Each row was made from one small tree. The marks that hang from a mark follow it in brackets, in alphabetical order. Every link used is in the known rows. Write each row's tree.
Known rows
Q(D(K) F W): [  3.8   2.8  13.6 -14.1  16.4 -15.5 -22.2 -46.4 -11.9  -9.7 -38.6   8.5
  25.2 -14.1  -5.6 -12.5   3.9   7.7 -13.4 -11.4 -27.0  -3.6   3.1 -29.1
  20.7]
F(Q): [  2.4   1.8  14.9  -6.9  33.8 -19.9  -4.6 -22.8 -27.6   0.1 -39.3   4.8
  20.6  -7.0 -12.2 -16.2   8.3   4.3  -6.9   2.5 -39.5 -10.1   5.4 -24.5
  12.3]
K(D(Q) F): [ 13.1   0.5   6.2   3.2  47.2 -13.8   8.5  -2.5 -32.1  27.6 -12.2   5.6
  17.9 -39.2  16.9 -17.7  11.4   1.6   0.9   5.2 -28.1 -11.5  -0.8  -9.7
  10.7]
U(W(Q(D))): [  5.8   4.1   8.3 -20.3  15.0 -14.0  -9.4 -38.6 -28.1  14.5 -55.2   4.3
 -34.3 -42.4 -22.2 -14.0   3.2   6.8  -2.6  -3.5 -49.8 -11.8  14.3 -34.1
  11.2]
W(Q(D(K) F) U): [  6.3  -2.1   9.8 -10.7  12.3  -0.8 -27.7 -58.9 -42.0   5.0 -44.8  10.3
 -16.0 -34.3  -7.4 -12.9   9.4   8.9 -18.7 -10.9 -24.2  -8.1   8.8 -37.4
  19.9]
U(W): [ -4.4   4.0  12.1  -6.4  26.1 -21.5  -1.3 -28.2 -14.6   6.8 -46.1   5.9
  -6.0 -48.0 -19.4 -12.7   1.4   3.3  -0.2  16.4 -54.9 -12.6  14.1 -25.0
  10.4]
K(D): [  4.9   2.4  11.8  -4.4  36.3 -20.7  12.2 -28.1 -35.7  -0.4 -26.3   4.1
  -2.2 -72.5  -1.8 -17.2   4.0  -2.3   0.4  11.2 -31.8 -10.7   2.2  -8.3
  13.0]
D(K Q(F)): [  4.4  -0.2  15.7   3.4  28.3 -11.7 -26.1 -34.4 -29.5   1.4 -31.8  10.8
  64.0 -21.0   2.6 -17.2   6.7  10.5 -14.4  -9.0 -33.1  -8.6   3.6 -32.0
  16.3]
F(Q(D)): [  8.5   3.5  14.4 -22.9  32.2  -7.0  -3.9 -28.7 -17.6  -3.4 -43.6   4.6
   9.9   1.3 -13.7 -18.3   9.4   0.5  -5.2 -13.5 -32.2  -6.5   4.5 -23.9
  15.5]
K(D(Q)): [  8.0   4.1  12.1   0.3  41.8 -15.6   3.6 -23.8 -22.1  10.3 -23.1   5.1
  21.5 -48.9   3.0 -19.7   6.1   3.3  -1.0   8.2 -32.8 -10.9   1.1 -15.8
  13.1]
D(Q): [  2.0   4.4  14.5  -4.6  36.1 -18.7  -5.7 -32.6 -26.0   4.4 -37.4   6.7
  38.1 -30.3 -10.0 -18.9   3.8  10.0  -1.0   8.3 -42.4 -12.0   5.8 -24.0
  13.7]
W(Q(F)): [  2.7  -0.4   8.2 -10.8  19.7 -24.7 -12.1 -45.5 -72.7  -1.6 -45.0   4.6
  -7.5 -30.2 -15.6 -15.4   2.6  12.1 -15.1 -10.4 -37.3 -12.3   9.8 -29.8
  13.4]
U(W(Q(D(K(F))))): [ 12.6  -3.1   5.9  -5.1  13.9  -9.3 -16.8 -12.5 -31.8  32.2 -38.4   8.6
  -9.4 -49.3   4.6 -11.1  10.5   5.1  -1.0  -8.5 -41.6 -11.1   8.7 -32.2
   9.6]
Q(D W(U)): [ -3.2   7.1  10.0 -18.1  25.0 -13.0  -2.9 -55.3   6.7   4.9 -46.0   6.7
 -28.6 -18.7 -20.0 -11.0   3.6   8.6  -3.2  23.2 -31.6  -7.0   9.0 -24.7
  20.9]
K(F): [  4.2  -0.3   8.9  -5.1  36.1 -21.4  10.1 -14.5 -48.6  10.9 -29.3   6.0
  10.0 -41.3  -1.0 -14.5   7.0   1.8   3.2   7.6 -37.2 -12.2   5.0 -11.8
  12.2]
F(K(D) Q(W)): [  5.0   1.7  16.4  -0.2  29.4 -27.7 -11.9  -8.6   7.5 -10.6 -20.8   3.7
   9.7 -12.8  11.0  -4.0  16.5  -0.8  -8.3   8.1 -20.1  -3.8  -0.2 -22.0
  13.3]
S(Z(D(K(F)))): [  5.7  -9.9  18.8  -0.9  28.7  12.0  -4.4  19.5 -50.9 -14.1  -5.1   6.9
  42.8 -63.6  -3.2 -15.3   2.3  -6.7  17.0  22.5 -34.4 -11.3   0.9  -0.4
  10.5]
Y(Q(D W)): [  9.4   8.8  13.1 -21.4   9.4 -20.3 -10.5 -46.7  -3.7  -2.7 -39.6   2.9
   6.5  21.8 -19.9 -16.9   1.3  18.7  -0.2   3.5 -29.1  -9.0   6.4 -31.7
  14.6]
D(K Q(W(U))): [ -5.9   2.5  13.6  13.3  26.7 -18.7 -26.4 -42.2  15.1  17.9 -33.6  11.4
  35.3 -22.1  -2.4 -11.2   7.5  18.0  -6.6  36.6 -36.2 -10.2   5.0 -35.2
  17.6]
S(Z(D)): [ -1.7  -2.9  20.8 -15.8  29.1   8.5   2.9  -5.8 -46.7 -30.5 -21.9   3.3
  16.6 -57.3 -29.4 -18.2  -5.9  -4.2  15.3  27.4 -42.4 -12.1   6.9  -2.1
  11.7]
Q(D(K(F)) W(U)): [  3.2   0.0   7.8  -3.5  24.2  -9.3 -10.2 -30.0   3.0  21.7 -29.1  10.7
  -3.2 -24.2   6.1  -8.6  12.1   6.3  -1.3  19.3 -24.5  -6.8   3.1 -22.7
  19.4]
Z(D): [  1.5   0.1  16.4   0.1  35.9  -7.9  -4.6 -16.3 -44.9 -19.5 -26.5   5.1
  14.2 -45.6 -25.8 -14.2  -1.3   0.7   5.9  16.1 -36.7 -11.4   8.8  -5.9
  13.3]

Write each row's tree
[ 10.5   5.7  16.4 -25.9   1.8 -15.5 -29.9 -45.2  -2.7 -27.9 -35.0   5.4
  12.9  40.6  -8.1  -8.4   9.3  14.7 -13.2 -19.5 -14.0  -3.1   7.6 -38.5
  18.0]
Y(Q(D F(K) W))
[  4.6  -0.9  11.5 -22.6  12.6  -2.2 -26.3 -56.3 -37.2 -14.3 -47.1   8.6
 -36.4 -23.5  -8.5  -6.0  14.1   4.6 -18.0 -15.5 -17.4  -5.6  12.4 -35.7
  20.7]
W(Q(D F(K)) U)
[  1.8   1.4  18.6   4.1  30.4  -9.0 -39.1 -12.8 -10.7 -28.9 -19.9   7.4
  40.1  17.6 -10.9  -3.1   6.5   8.8 -10.8   2.5 -21.7  -4.4   8.5 -23.2
  17.3]
Z(D(Q(F(K) W)))
[  7.8   0.1  11.1  -7.9   8.7 -11.8 -23.2 -34.0 -21.9  14.4 -49.9   8.0
  -5.0 -60.3  -9.9 -12.4   5.5   6.7  -3.7  -4.4 -46.5 -10.4  10.2 -37.7
  11.4]
U(W(Q(D(K))))
[ -2.2   3.4  13.7  -6.1  18.6 -10.7 -16.3 -52.4  12.4   4.6 -40.3  10.0
   1.1 -36.2  -8.0 -10.4   6.5   8.3  -3.4  22.6 -29.7  -6.3   5.2 -28.5
  21.8]
Q(D(K) W(U))
[  5.2  -0.4  10.5  13.5  31.2 -25.5 -18.5  -7.7  -8.8  27.1 -20.3   9.8
  58.9 -15.9  14.3 -12.1   9.0  14.3  -1.3  15.9 -34.9 -10.1  -0.6 -27.0
  12.8]
D(K(F) Q(W))
[  0.6  -1.0  11.7  -7.8   9.7 -21.4 -28.9 -30.6 -37.2  -6.4 -46.5   6.8
 -18.1 -31.0  -8.1  -2.8   9.4   6.0 -16.8 -10.5 -40.6  -9.4  16.1 -39.8
  11.3]
U(W(Q(F(K))))
[ 20.4  -1.0  12.2  -9.4  13.0  -4.4 -12.6 -19.8 -27.9   9.4 -23.1   8.2
  35.6  -6.8   8.1 -18.8  11.0  10.1   2.7 -12.6 -22.1 -10.0   1.7 -25.9
  12.3]
Y(Q(D(K(F))))
[  6.6  -1.2   9.3  -3.5  15.0 -19.0 -20.4 -21.2 -34.7  -1.5 -32.3   5.2
 -33.0 -51.5   4.0  -3.5  11.7  -0.8 -16.1 -11.2 -30.1  -8.2  11.9 -31.4
   9.4]
U(W(Q(F(K(D)))))
[  0.1  -6.4  23.9  -3.4  23.3  10.5 -10.3  -2.2 -40.6 -31.5 -16.4   6.5
  45.3 -74.8 -17.0 -17.3  -3.4  -5.4  14.6  25.7 -39.7 -10.8   2.5  -5.8
  12.8]
S(Z(D(K)))
[ 10.1   0.2  13.9 -25.9  11.4 -10.1 -25.2 -44.5 -51.2 -25.4 -45.6   6.6
  -7.9 -28.4  -5.7  -8.5  11.8   2.9 -14.6 -33.3 -21.0  -4.9   8.5 -32.7
  18.1]
W(Q(D F(K)))
[ -6.4   5.9   8.4  -2.1  30.9 -18.0 -20.8 -51.4   0.3  13.9 -38.1   8.4
   3.1  22.2 -13.1 -11.6   4.7  19.3 -18.3  20.1 -33.0  -9.2  10.7 -35.2
  19.2]
D(Q(F W(U)))
[ -1.2   2.3  11.7 -10.7  17.9  -7.5 -23.7 -57.6   3.2  -0.2 -39.8  10.5
  -1.9  -9.5  -6.6  -9.8   6.7   9.0 -16.1   5.5 -23.8  -4.1   7.0 -31.7
  23.5]
Q(D(K) F W(U))
[ -0.3   5.9  10.7 -16.5  27.8  -9.7 -11.1 -42.1  17.6  10.8 -44.9   5.9
 -20.9  27.0 -17.0 -11.4  10.2   8.1 -10.7  14.6 -29.2  -5.4   7.3 -31.1
  19.2]
F(Q(D W(U)))
[  4.6  -2.9   9.6  -2.4  19.9 -12.7 -17.3 -40.6 -43.5  -4.6 -28.4   7.0
 -40.7 -51.5   5.6  -4.6  15.7   1.7 -19.3   0.2 -14.6  -8.5   8.7 -26.6
  16.6]
W(Q(F(K(D))) U)
[  9.2  -5.3  13.0   8.5  34.0 -16.4 -11.2   3.1 -31.3  17.3 -22.4   8.7
  46.9 -14.7  14.0 -13.3  16.1   1.1  -4.7  -2.2 -31.8  -9.6  -0.2 -22.1
  10.5]
D(K(F(Q)))
[ 10.4   0.0  18.0  -9.8  25.7  -4.9 -17.6 -25.0 -12.5  -4.1 -38.1   8.2
  39.0 -16.6  -1.6 -17.0  12.2  -0.1  -6.1 -14.7 -29.5  -5.3   0.2 -28.4
  16.2]
F(Q(D(K)))
[ -9.6   3.7   8.0  -6.9  26.0 -22.6 -11.2 -54.8 -12.8   3.5 -40.9   7.2
 -20.2   0.0 -18.2  -9.2   2.9  13.2 -16.6  22.6 -33.2  -9.0  11.6 -27.8
  19.8]
Q(F W(U))
[ -2.5   4.3  13.6 -21.8  17.7  -8.9 -23.7 -53.9   7.5 -20.6 -41.7   9.1
 -22.7   0.8  -8.8  -2.1  12.1   4.4 -16.1   0.2 -15.7  -1.6  10.1 -30.7
  24.0]
Q(D F(K) W(U))
[  5.0   4.2  15.7   3.2  31.3 -25.8 -13.8 -17.4   9.1  -5.3 -19.2   6.0
  26.9 -34.8  12.2  -6.3  12.0   5.5  -2.8  14.2 -23.3  -5.5  -0.4 -22.3
  14.5]
F(K(D(Q(W))))
[  1.0   2.2  14.2  -5.1  22.0  -7.2 -24.5 -38.0  23.9  10.6 -39.1   9.5
   8.2   8.8  -4.7  -9.9  13.4   8.0 -11.1  14.1 -26.8  -4.4   3.7 -35.0
  19.3]
F(Q(D(K) W(U)))
[  6.1  -1.9  20.0  16.6  35.6  -0.8 -26.7  -8.5 -26.0  -9.3 -18.0   9.4
  67.8 -39.3  -9.5 -15.6   3.4   5.8   3.2  12.5 -34.8 -10.4   4.1 -16.2
  13.6]
Z(D(K Q))
[  4.0   2.4   8.0 -18.2  19.6  -7.2  -6.6 -57.1 -37.1  10.3 -51.4   6.3
 -41.9 -42.5 -19.8 -15.1   6.6   8.8  -5.5   7.6 -32.7 -11.5  11.0 -29.2
  17.7]
W(Q(D) U)
[ -3.2  -0.2  16.1  22.3  32.1  -3.2 -34.0 -20.3   9.9   5.5 -19.3  10.9
  36.1 -14.9 -12.7  -9.2   4.0  14.3  -1.1  41.2 -30.9  -9.8   7.1 -23.7
  16.8]
Z(D(K Q(W(U))))
[  7.4  -2.5  13.1  22.3  36.4  -9.8 -26.2  10.7 -15.6  13.0  -6.5   9.3
  59.8  -7.8   3.7  -9.0   6.3  10.5   4.2  21.6 -30.0  -9.8   1.5 -15.5
  11.5]
Z(D(K(F) Q(W)))
[  3.7  -5.6  22.6  -3.9  26.8  18.7 -28.3  -2.8 -37.6 -23.9 -12.7   8.4
  67.8 -25.8 -11.2 -19.3  -1.3   1.7  -0.2   6.2 -34.2  -8.4   3.6 -16.7
  14.2]
S(Z(D(K Q(F))))
[  5.9   3.4   6.2 -24.0  13.3 -10.2 -17.7 -43.7 -37.6  10.6 -55.0   4.8
 -37.4 -15.6 -20.6 -13.4   2.6   7.6 -15.3 -20.6 -43.2  -9.2  16.2 -37.5
  12.6]
U(W(Q(D F)))
[ -0.1  -3.4   9.1  14.8  29.8 -18.3 -17.6 -10.2   3.4  30.1 -23.6   9.9
  15.4  11.6  10.7  -6.3  16.9  10.0  -9.5  26.7 -28.4  -8.8   2.8 -29.8
  13.6]
D(K(F(Q(W(U)))))
[  0.2   3.4  16.3 -15.6  23.0  -8.8 -22.5 -35.0  28.0 -10.3 -41.5   7.9
 -12.3  19.6  -5.9  -2.5  18.0   3.2 -10.5   9.1 -19.7  -1.9   6.8 -33.6
  20.5]
F(K Q(D W(U)))
[  1.9  -1.1  21.0 -11.3  34.5  12.9  -7.8  -3.3 -33.6 -20.0 -18.8   4.3
  40.9 -34.9 -24.0 -20.7  -4.1   0.6  13.1  24.3 -43.0 -11.9   5.4  -8.8
  11.5]
S(Z(D(Q)))
[  4.5   0.3   3.6   6.3  41.8 -19.0   4.1  -5.4   1.4  37.6 -14.8   4.5
 -30.2   9.4  12.3  -8.0  16.8   3.4  -9.0  27.4 -21.1  -9.2   2.1 -16.8
  12.4]
K(D F(Q(W(U))))
[  8.8  -6.7  14.8  15.5  35.6  -3.5 -11.1   9.1 -48.5  -2.0  -9.6   8.8
  40.5 -51.8   0.3 -11.5   6.6  -2.3   7.7  11.2 -30.0 -11.1   3.6  -4.0
  11.5]
Z(D(K(F)))
[ 11.1   4.1  14.3 -15.3   1.3 -14.0 -31.5 -48.1  -7.5  -8.5 -33.2   6.9
  33.0  31.0  -7.1 -16.3   4.0  18.8 -13.7 -14.2 -20.6  -6.0   4.6 -39.9
  17.3]
Y(Q(D(K) F W))
[  9.4   8.1  11.0 -26.9   7.5 -16.5 -18.4 -52.6 -13.1  -7.4 -39.2   3.8
   3.1  48.6 -18.6 -16.6   1.2  19.5 -12.6 -13.7 -24.1  -7.0   8.5 -35.7
  16.9]
Y(Q(D F W))
[ -6.8   6.5  10.4   2.3  32.2 -20.8 -13.6 -45.5   9.6  18.0 -38.6   7.9
   6.6  -5.2 -13.9 -12.2   5.0  17.8  -5.6  37.1 -39.9 -11.2   9.0 -31.6
  17.3]
D(Q(W(U)))
[  8.8   0.3  10.5  -6.6  23.8 -17.8  -8.5 -19.1 -11.9  13.9 -27.9   8.6
  24.9 -29.4   8.8 -11.2   8.8   5.0   1.9   2.9 -27.7  -6.2  -0.8 -19.9
  16.7]
Q(D(K(F)) W)
[ -0.8   3.9  16.0  -5.6  24.7 -24.1 -31.0 -33.4  -4.4 -16.5 -33.5   8.0
  39.1  10.3   0.2  -5.5   9.4  12.8 -15.7  -2.5 -26.8  -4.8   6.6 -34.9
  17.4]
D(Q(F(K) W))
[ -0.1  -0.8   8.7  17.2  31.6 -16.6 -19.9 -20.2   5.9  37.0 -21.8  11.9
  31.4 -11.2  12.2  -9.3  12.4  16.6  -4.2  33.0 -31.7 -10.8   3.1 -29.6
  15.6]
D(K(F) Q(W(U)))
[  2.8   4.8  16.2 -25.9  17.3 -16.4 -20.6 -43.3  -7.3 -29.5 -40.6   6.9
   5.2  -2.0  -6.2  -4.5   8.6   3.5 -12.7 -15.8 -19.7  -0.8   6.4 -27.4
  22.2]
Q(D F(K) W)
[ 13.4  -1.8   7.2   1.0  45.9 -16.1  10.7   7.3 -34.5  23.1 -13.8   3.5
   0.9 -16.1  15.9 -15.0  15.9  -5.2  -4.4  -1.4 -24.2  -9.7  -1.0 -10.0
   8.6]
K(D F(Q))
[  4.0   7.6   8.5 -22.5   8.6  -8.5 -20.5 -63.9   1.2   1.1 -40.1   5.8
 -24.3  53.7 -20.6 -14.5   4.4  20.8 -16.6   3.6 -20.6  -7.5  11.7 -39.0
  19.0]
Y(Q(D F W(U)))
